Each row was made from one small tree. Brackets hold a mark, then the marks that hang from it, in alphabetical order. Every link used is in the known rows. Write each row's tree.
(in the rows, 128 means zero)
Known rows:
(tamot bunuv fafa): [ 94  93 128 151 150 144 107 136  81 103 130 120 175 119 104 126 115 124
 159 122]
(goze (zibo susid)): [134 127 135 111 132 179  99 111  94  58 116 171 125 126 145  82  85 114
 153  80]
(lofu (susid (zuzar (tamot fafa)))): [127 156 120  96 116  96 190 146  95 126 103 143 144 127 122 135 105  93
 143 140]
(zibo (susid zuzar)): [138 120 128 127 110 147 116 114 120  73  97 135 125 131 156 121 118  93
 116 110]
(bunuv (tamot fafa lofu)): [123 109 140 136 130 150 158  94  89 152 141 175 140 156  85 144 113  51
 171 126]
(zega kiru zepof): [114 126 131 169 155 107  68 165 159 115 134  96 102 122 162 102 128 222
 127 102]
(zibo (susid (zuzar tamot))): [153 122 117 115 113 137 145 120 119  82 101 124 129 123 142 119 123  59
 121 110]
(lofu (susid zuzar)): [118 156 122 107 107 112 143 140 101 128 104 158 143 128 148 128 102 136
 130 131]
(kiru zega): [139 116  98 113 141 152  58 116  85 128 167 150 155 137 164 131 123 224
 148 128]
(lozuk (kiru (fafa tamot) (lofu susid) zega)): [153 151 148 155 123 147 110  83 177 151 140 116 125 135 115 159 151 180
 139 163]
(goze (zibo (susid zuzar))): [132 122 148  99 125 160 129 111  94  55 112 158 113 130 134  98 100  96
 133  85]
(zuzar tamot): [148 134  85 123 130 133 137 126  96 131 143 135 166 115 125 115 124 109
 146 102]
(kiru (lofu (susid (zuzar tamot))) (zega zepof)): [123 128  92  89 121 111 138 130 108 138 163 105 106 145 141 138 129 204
 111 155]
(zega (kiru fafa (lofu susid)) zepof): [113 141 124 173 123 121 106 147 201 123 115  81  90 119 136 107 137 205
 114 128]
(zepof (zega (kiru fafa (lofu susid)))): [122 121 110 156 132 120 121 152 173 134 118  89  87 111 149 100 134 202
 114 119]
(zepof (zega (kiru lofu))): [119 111 106 157 143 116 107 146 145 125 143  87  82 122 161  95 131 213
 116  93]
(kiru (fafa tamot) lofu): [125 123  94 150 109 167 156  73 154 121 144 115 145 124  79 135 174  97
 112 130]
(zibo (susid (zuzar (tamot bunuv fafa lofu)))): [142 101 142 110 124 132 164 128 111  95 103 121 131 127 115 131 125   4
 120 118]
(zega (kiru (fafa tamot)) zepof): [119 115 137 171 160 110  96 158 196 121 127  84 107 108 118 117 170 176
 116 132]
(lofu (susid (zuzar (tamot bunuv fafa)))): [117 138 125 101 123  99 179 157  91 130 105 130 155 116 111 132 106  83
 146 142]
(zibo susid): [141 126 113 142 119 170  78 114 119  77 103 152 142 127 169 102 101 114
 140 102]

Write each row's tree:
[143 120 145 173 141 145  93  84 185 140 160  86 113 138 109 162 180 210
 111 158]
(lozuk (kiru (fafa tamot) lofu (zega zepof)))
[110 113 145  95 139 113 157 147 101 169 139 160 152 121  91 137 137  17
 122 138]
(fafa (tamot bunuv (lofu (susid zuzar))))
[124 162 131 143 108 111 136 128 153 121 120 107  95 132 148 111 111 160
 139  99]
(zega (kiru (lofu (susid zuzar))))
[143 132 152 159 130 150 100  95 172 155 141 104 136 123 104 155 151 170
 141 165]
(lozuk (kiru (fafa (tamot bunuv)) (lofu susid) zega))
[133 104 124 101 153 133 104 137 145 167 155 145 135 129 114 154 171 152
 107 186]
(kiru (fafa (tamot (lofu susid))) (zega zepof))
[ 98 111 166 104 130 112 169 150  85 152 116 151 149 137  97 150 109  31
 130 141]
(tamot bunuv fafa (lofu (susid zuzar)))
[137 173 145 175 105 143 108  90 150 135 123 129 125 143 147 133 105 176
 142 111]
(lozuk (kiru (lofu susid)))
[128 102 117 162 151 119  97 159 164 129 122  91 101 104 152 103 148 207
 114 114]
(zepof (zega (kiru fafa)))
[127 145 129  99 134 122 150 128 108 164 140 190 146 136 118 131 126  48
 134 129]
(fafa (tamot (lofu susid)))
[131 122 152 165 141 139  91 112 182 153 144  88 123 124 106 154 159 197
 124 175]
(lozuk (kiru (fafa (tamot bunuv)) (lofu susid) (zega zepof)))
[132 157 111  95 110 102 172 147  99 137 108 146 146 121 134 127 106 102
 135 131]
(lofu (susid (zuzar tamot)))
[123 140 115  99 117 104 161 158  96 141 110 134 156 109 122 124 107  92
 137 134]
(lofu (susid (zuzar (tamot bunuv))))
[136 150 143 158 129 133  73 108 149 142 150 112 107 151 161 143 118 252
 132 142]
(lozuk (kiru (lofu susid) (zega zepof)))
[148 102 133 109 117 138 146 129 115 106 109 126 133 120 127 123 126  12
 112 109]
(zibo (susid (zuzar (tamot bunuv lofu))))
[111 127 100  98 118 119 115 125 109 131 159 115 103 152 152 139 125 231
 108 155]
(kiru (lofu (susid zuzar)) (zega zepof))
[111 111 155 155 159 104 103 179 194 153 121  97 109 103 109 116 155 127
 116 143]
(zega (kiru (fafa (tamot bunuv (lofu susid)))) zepof)
[125 141 139  90 128 108 174 128 108 162 137 179 136 138 109 142 137  33
 118 134]
(fafa (tamot (lofu (susid zuzar))))
[128 149 140  93 104 119 154 130 102 165 122 183 133 146 141 140 110  68
 109 120]
(tamot (lofu (susid zuzar)))
[138 123 134  96 122  99 213 118  92 134 136 128 134 143  96 158 147  35
 110 118]
(susid (zuzar (tamot fafa lofu)))
